What can hang from each mark
X: Z
M: V
T: Z
C: Z
W: Z
A: V
Z: C D S V X Y
V: A Z

Each row was made from one small tree. The marks that hang from a mark follow it in brackets, in alphabetical order. Every link used is in the known rows. Write each row's tree.
Known rows
M[V[Z[C]]]: -15; -34; -5; -6; -17; 45; 25; -16; 7; -15; -23; 6; 9; 13; 2; -3; 5; 15; -9; -3; -4
W[Z[D S Y]]: 5; 3; 14; 24; -8; -67; 12; -7; 10; -26; -27; -4; -17; 7; -7; -13; 23; -26; -5; -6; -41
Z[C D S V X]: -36; -47; 30; 21; -26; -27; 40; -34; 2; -43; -54; -3; -10; -1; -5; 3; 18; -10; -7; -10; -37
V[A]: -9; -22; -7; 1; 1; 12; -5; 18; -2; 0; 12; 1; -5; 4; -7; 0; -6; 6; -2; -2; 7
Z[S Y]: -5; -15; 19; 28; -7; -28; 9; -17; 12; -29; -25; -8; 1; -7; 6; 3; 19; -23; -12; -5; -25
M[V]: 2; -12; 6; -11; -1; 19; 5; 3; 22; 1; 0; 4; 4; 13; -6; -1; 0; 0; -12; -6; 1
W[Z[C S V Y]]: -17; -35; 30; 46; -22; -29; 20; -34; 15; -33; -43; -15; -17; 12; 4; -4; 38; -32; -18; -29; -27
A[V[Z[S Y]]]: -16; -23; -4; 0; -18; 4; 8; -8; 9; -46; -23; -10; 3; 18; 8; -13; 20; 5; -11; 8; -30
X[Z[S]]: -24; 18; 4; 8; 0; -16; 5; -10; 15; -20; -20; -7; 9; 10; -6; 2; -5; -4; -20; 10; -26
A[V[Z]]: -10; -9; -22; -26; -12; 33; 0; 13; -3; -18; 1; 0; 4; 25; 3; -16; 1; 31; -1; 10; 1
Z[D S V X Y]: -23; -51; 27; 43; -30; -40; 24; -44; 15; -56; -53; -7; -11; 16; -3; -8; 22; -22; -4; -10; -46
V[Z]: -3; -3; -15; 3; -15; 15; 1; -10; -4; -11; -9; 7; 4; 14; 7; -14; -9; 16; 6; 8; -4
T[Z[X]]: -3; -32; 7; 32; -24; 13; 3; -23; 6; -7; -20; -4; -12; -12; 4; 3; -10; -9; -5; 3; -9
Z[C S V Y]: -27; -47; 29; 36; -22; -8; 26; -42; 9; -42; -44; -15; 2; 4; 8; 9; 35; -24; -22; -21; -27
Z[C D V X Y]: -18; -67; 16; 34; -25; -11; 33; -51; -5; -47; -45; -11; -11; 10; -9; -2; 30; -18; 7; -12; -40
C[Z]: -2; 5; -4; 15; 5; -1; -11; -9; 3; 10; 9; 3; 5; -10; -6; -5; -5; 11; 6; 13; -13
T[Z]: 7; -14; 3; 15; -22; 12; -3; -8; 0; 5; -4; -3; -6; -9; 8; 6; 0; -5; -10; -1; -4
T[Z[D V X]]: -10; -44; 10; 35; -41; 1; 14; -31; 4; -22; -31; -1; -16; 15; -1; -8; -1; -4; -4; -5; -24
X[Z[C D V]]: -26; -16; -2; -1; -15; 3; 24; -30; -6; -27; -25; -10; 5; 29; -15; -3; 10; 7; -4; 0; -24
C[Z[D]]: 3; 8; -7; 4; 4; -23; -1; -2; -7; 2; 4; 4; 3; -8; -18; -11; -1; 18; 14; 20; -26
M[V[A Z]]: -13; -35; -16; -3; -17; 45; 0; 11; 15; -10; 1; 11; 1; 26; -4; -13; -12; 21; -9; -2; 6

Which tree is each row?
-36; -38; 8; 44; -19; 1; 0; -27; 21; -47; -20; -16; 2; 31; -6; -1; 8; -15; -24; -9; -32 : X[Z[S V[A] Y]]
-14; -57; -6; 25; -24; -1; 34; -47; -17; -50; -48; -3; -6; 3; -6; -8; 14; 0; 18; 11; -46 : V[Z[C D X Y]]
-3; -36; 20; 26; -30; -25; 33; -34; -7; -31; -46; -11; -6; -16; 1; 13; 34; -24; -17; -2; -43 : T[Z[C D S Y]]
-33; 1; 7; 2; -3; -11; 22; -20; 2; -25; -32; -12; 10; -3; -8; 11; 5; -6; -23; 9; -28 : X[Z[C S]]
-18; -35; 9; 20; -23; -12; 16; -23; 6; -26; -26; 1; -10; 21; -8; -12; 1; 3; 10; -5; -22 : Z[D V X]
-9; 5; 22; 15; -20; -54; 13; -3; 16; -19; -28; 2; -21; 25; -5; -20; 16; -11; -11; -19; -23 : W[Z[D S V]]
-29; -46; -2; 14; -25; 2; 12; -24; 14; -59; -36; -8; -2; 18; 4; -13; 10; 0; -5; 10; -42 : A[V[Z[S X Y]]]
-8; -36; -18; -18; -19; 27; 13; 15; 12; -18; -2; 14; 2; 34; -13; -19; -9; 28; 2; 6; -9 : M[V[A Z[D]]]
-31; -22; -11; 19; -10; 23; -8; -6; 9; -17; 2; -6; 1; 37; -11; -6; -12; 8; -14; -3; -5 : X[Z[V[A]]]
-19; -31; 6; 32; -15; -11; 4; -30; 9; -19; -19; 1; -5; 11; -15; -18; -5; 13; 14; 6; -37 : C[Z[D V X]]
-23; -54; -13; -4; -15; 54; 17; 3; 4; -17; -10; 9; 3; 18; -6; -1; 1; 21; -12; -6; 1 : M[V[A Z[C]]]
-29; -60; -15; 3; -21; 16; 26; -12; -25; -35; -32; 6; -9; 3; -14; -9; -4; 22; 15; 11; -25 : V[A Z[C D X]]
-10; -13; -3; 18; -1; -21; 5; -18; 0; -8; -12; 4; -3; -9; -22; -12; -11; 14; 19; 24; -40 : C[Z[D X]]
-19; -39; 14; 23; -18; -22; 26; -26; -1; -25; -40; -2; -26; 20; -13; -18; 13; -10; 7; -18; -25 : W[Z[C D V X]]
-17; -1; 23; 29; -18; -32; 2; -6; 23; -11; -22; 0; -19; 20; 7; -13; 9; -17; -17; -23; -9 : W[Z[S V]]
-19; -27; 20; 58; -17; -16; -2; -42; 23; -29; -26; -9; 5; 5; 1; -5; 19; -10; -13; -3; -38 : C[Z[S V Y]]
-27; -49; 14; 15; -23; -3; 34; -34; -7; -31; -39; -4; -10; 10; -10; -3; 12; 1; 7; -10; -23 : Z[C D V X]
3; -1; 18; 35; -6; -46; 1; -11; 17; -17; -25; -7; -15; 3; 1; -6; 19; -33; -13; -12; -30 : W[Z[S Y]]
-10; -13; -4; 8; -2; -10; 26; -34; -12; -36; -26; -17; 7; 11; -18; 3; 21; -11; 0; 13; -44 : X[Z[C D Y]]
-18; -61; -3; 36; -22; 18; 22; -54; -9; -43; -44; -5; -2; 2; 2; -3; 11; -3; 12; 4; -34 : V[Z[C X Y]]
-23; -64; 6; 30; -37; 40; 8; -17; -5; -8; -13; -7; -11; 6; 6; 12; 11; 1; -18; -21; 5 : T[Z[C V[A]]]
-18; -30; 18; 37; -31; -9; 11; -24; 14; -16; -37; -1; -12; -19; 8; 5; -5; -14; -18; -1; -26 : T[Z[S X]]
-37; -73; 7; 12; -24; 3; 26; -17; -10; -32; -26; -4; -15; 12; -17; -2; 7; 5; 3; -10; -18 : Z[C D V[A] X]
